Every row comes from one small tree of marks. The marks that hang from a mark follow it in brackets, in alphabetical order. Every link used is in the known rows. Which tree was each row made from?
Known rows
Q(W X(J L)):  2.53  2.20 -2.21  1.88 -0.47  2.93 -4.08 -1.03 -2.69  0.68  1.23 -0.25  8.07 -5.97  2.46  3.65 -0.11  0.34
L(C(F) X(Q)):  1.32  3.36 -0.26 -1.16  0.10 -0.53 -1.30  1.38 -1.07 -3.11  3.73  3.40 -2.63 -4.39  0.72  2.42 -3.71 -6.10
G(C(F)):  0.18  0.36  0.12 -0.08  0.69 -2.37 -2.95 -0.62  1.21 -1.04 -7.10  1.31  0.09 -5.24  0.59 -0.05 -0.48  3.93
G(C(L(X))):  2.92 -0.32 -0.62 -0.69 -1.94 -2.82 -0.30 -1.50  0.92 -0.21 -2.04  1.90 -2.86 -7.11  2.61 -0.93 -4.92  0.07
Q(W X(J L(C(G)))):  2.34  3.42 -2.42  1.42  0.11  1.90 -3.06 -0.52 -1.89 -0.03  1.17  0.51  6.38 -6.79  2.16  5.24 -1.48 -0.71
W(Q(X(J L))):  3.57  0.28 -0.61  0.12  1.95  1.17  1.88 -0.78 -3.12 -0.74 -0.38 -0.65  5.18  0.07  4.03  0.88  1.73 -2.40
C(L):  1.02  0.58 -0.17  0.54 -0.45 -0.39  1.15 -0.11  1.63  0.07 -0.41  1.21 -3.58 -0.98  3.24 -3.16 -2.89 -2.46
C(F L): -1.62  2.13  0.28  1.77  1.19 -1.40 -2.71  1.28  2.41 -1.61 -5.37  2.81 -3.87 -1.25  3.31 -4.15 -2.60 -1.61
G(C(L)):  2.84 -0.34 -0.34 -0.51 -0.74 -1.81  0.44 -1.74  1.89  0.15 -3.79  1.20 -2.15 -5.67  2.74 -1.48 -2.79  1.61
X(L Q):  5.87  1.35 -0.42  0.19 -0.90  1.23  1.86 -0.08 -2.07 -1.42  1.84 -2.06  5.23 -1.73  3.53 -2.40  6.76 -0.86
Q(W X(J L(C))):  2.88  3.00 -2.24  1.34  0.31  3.41 -3.37 -1.12 -1.98  0.40  2.35  0.44  6.50 -6.32  2.30  5.24 -1.07 -0.74
X(J L(C(F))):  3.41  4.45 -0.40  2.40  0.83  1.81  1.08  0.94  1.40 -2.39 -2.45 -0.65  0.84 -3.44  4.41 -1.85  0.06 -0.51
X(Q):  2.88  0.88  0.18 -0.75 -0.15  1.38  2.72  0.11 -1.41 -1.02  1.30 -1.09  3.38 -0.34  1.48 -1.70  3.34 -1.80
L(C X):  1.13  1.64 -0.71 -1.50 -0.84 -0.75 -0.57  0.25 -0.63 -1.26  6.29  2.99 -4.84 -3.96 -0.35  4.29 -6.27 -5.38
W(Q(X(L))):  3.03 -0.74 -0.63 -0.77  1.98  0.36  0.33 -1.05 -3.47 -0.39  0.88  0.10  4.56  0.80  2.78  2.37  2.76 -2.32
W(Q):  2.02 -1.46  0.23 -1.28  1.32 -0.57  2.45 -0.63 -1.72 -0.11  0.72  0.52  1.66  2.81  2.49  0.46  1.96 -2.62
C(F G L(X(J))): -2.58  4.48 -0.58  2.59 -1.11 -5.95 -1.54  3.57  1.65 -3.70 -7.53  3.26 -4.54 -5.59  3.79 -4.86 -7.79 -3.75
W(Q(X(J L(C)))):  3.93  0.82 -0.62 -0.27  2.50  1.59  2.32 -0.81 -2.70 -0.93  0.54 -0.04  4.07 -0.23  3.86  2.06  1.03 -3.26
G(C(F L)):  0.93  0.79  0.00  0.32  0.35 -2.71 -2.15 -0.71  2.46 -0.98 -7.35  2.19 -2.39 -5.85  2.84 -2.16 -2.48  2.29

Which tree is each row?
 0.08  2.43 -0.41  1.11 -0.90 -1.95 -3.56  1.40  0.04 -2.01 -1.14  3.71 -2.44 -4.20  3.94 -3.20 -4.04 -4.55 -> C(F L(X(Q(W))))
 2.75  2.40 -0.93  0.23 -0.04 -1.53  0.38  0.50  0.54 -1.41  0.59  0.15 -0.46 -2.78  1.69  1.51  1.36 -0.64 -> X(L(C(G)))
 4.12  3.52 -1.02 -0.86 -1.68  1.51  2.01  0.42 -1.47 -1.70  6.79  2.09  0.06 -6.06  2.48  2.56 -5.42 -6.69 -> L(C X(J Q(W)))
 2.09  0.00 -0.30 -0.30  2.34  1.41  2.33 -0.63 -2.83 -0.55 -0.49 -0.10  4.33  0.76  2.97  1.32  0.13 -2.89 -> W(Q(X(J)))
 5.48  6.00 -0.42  1.78  0.53  1.15  4.30  1.89  0.12 -3.97 -2.94 -1.60  4.10 -4.42  5.68 -3.53  2.86 -2.38 -> X(J L(C(F G)) Q)
-2.28  3.78 -0.11 -0.16  2.23 -2.69 -0.89  1.95  2.26 -2.50 -3.53  2.75 -3.62 -2.01 -0.39  2.51 -2.47 -1.63 -> L(C(F G))
 2.66  5.14 -0.64  2.53  0.63 -0.25  1.58  1.79  1.54 -2.98 -4.15 -0.53  0.71 -4.23  4.24 -1.87 -0.37 -0.47 -> X(J L(C(F G)))
 7.85  4.43 -1.15  1.02 -0.97  3.78  3.61 -0.21 -0.85 -1.45  3.18 -1.42  6.40 -5.01  6.06 -0.84  3.30 -2.58 -> X(J L(C) Q(W))
 4.18  2.66 -0.45  0.94 -1.19  3.32  3.63  0.17 -1.17 -0.63  0.92 -1.44  6.79 -2.97  4.14 -2.52  1.42 -1.96 -> X(J Q(W))
 0.68  3.42 -0.36  1.93 -1.05 -1.04 -2.24  1.67  0.40 -2.44 -2.25  3.03 -1.65 -5.02  5.07 -4.57 -5.13 -4.75 -> C(F L(X(J Q(W))))
-1.91  3.71 -0.72 -0.46 -0.06 -4.38 -2.70  2.43  0.19 -3.33  0.26  4.13 -5.16 -5.15 -0.69  3.58 -6.99 -4.75 -> L(C(F G) X)
 1.86  1.82 -1.24  0.19  1.69  2.04 -2.39 -0.65 -1.77 -0.70  1.47  0.11  2.64 -3.47  0.39  4.29  0.36 -0.87 -> Q(X(L(C)))
 1.46  3.21 -0.70  0.81  0.78 -1.97 -1.48  1.16  0.92 -2.24 -1.81  0.93 -0.59 -2.90  1.73  0.98  1.68 -0.20 -> X(L(C(F G)))
 7.61  4.53 -0.44  1.05  0.02  3.68  5.75  0.42 -0.36 -2.52  1.42 -2.35  4.43 -3.59  6.00 -2.95  3.32 -2.71 -> X(J L(C) Q)
 2.48  1.71 -0.21  0.49 -0.90 -2.38 -1.01 -0.23  1.17 -2.01 -5.76  2.06 -1.41 -7.96  4.02 -3.27 -4.16  0.03 -> G(C(F L(X(J Q))))
 0.40  1.83 -1.76  1.27  0.11  3.00 -3.29 -0.81 -2.21  0.88  0.63  0.39  6.79 -4.83  1.07  4.19 -2.52 -0.31 -> Q(W X(J))
 0.01  2.65 -1.03 -1.34 -1.24 -3.68  0.04  1.45 -0.38 -2.13  3.82  3.22 -4.96 -4.96 -0.73  4.34 -7.21 -5.32 -> L(C(G) X)
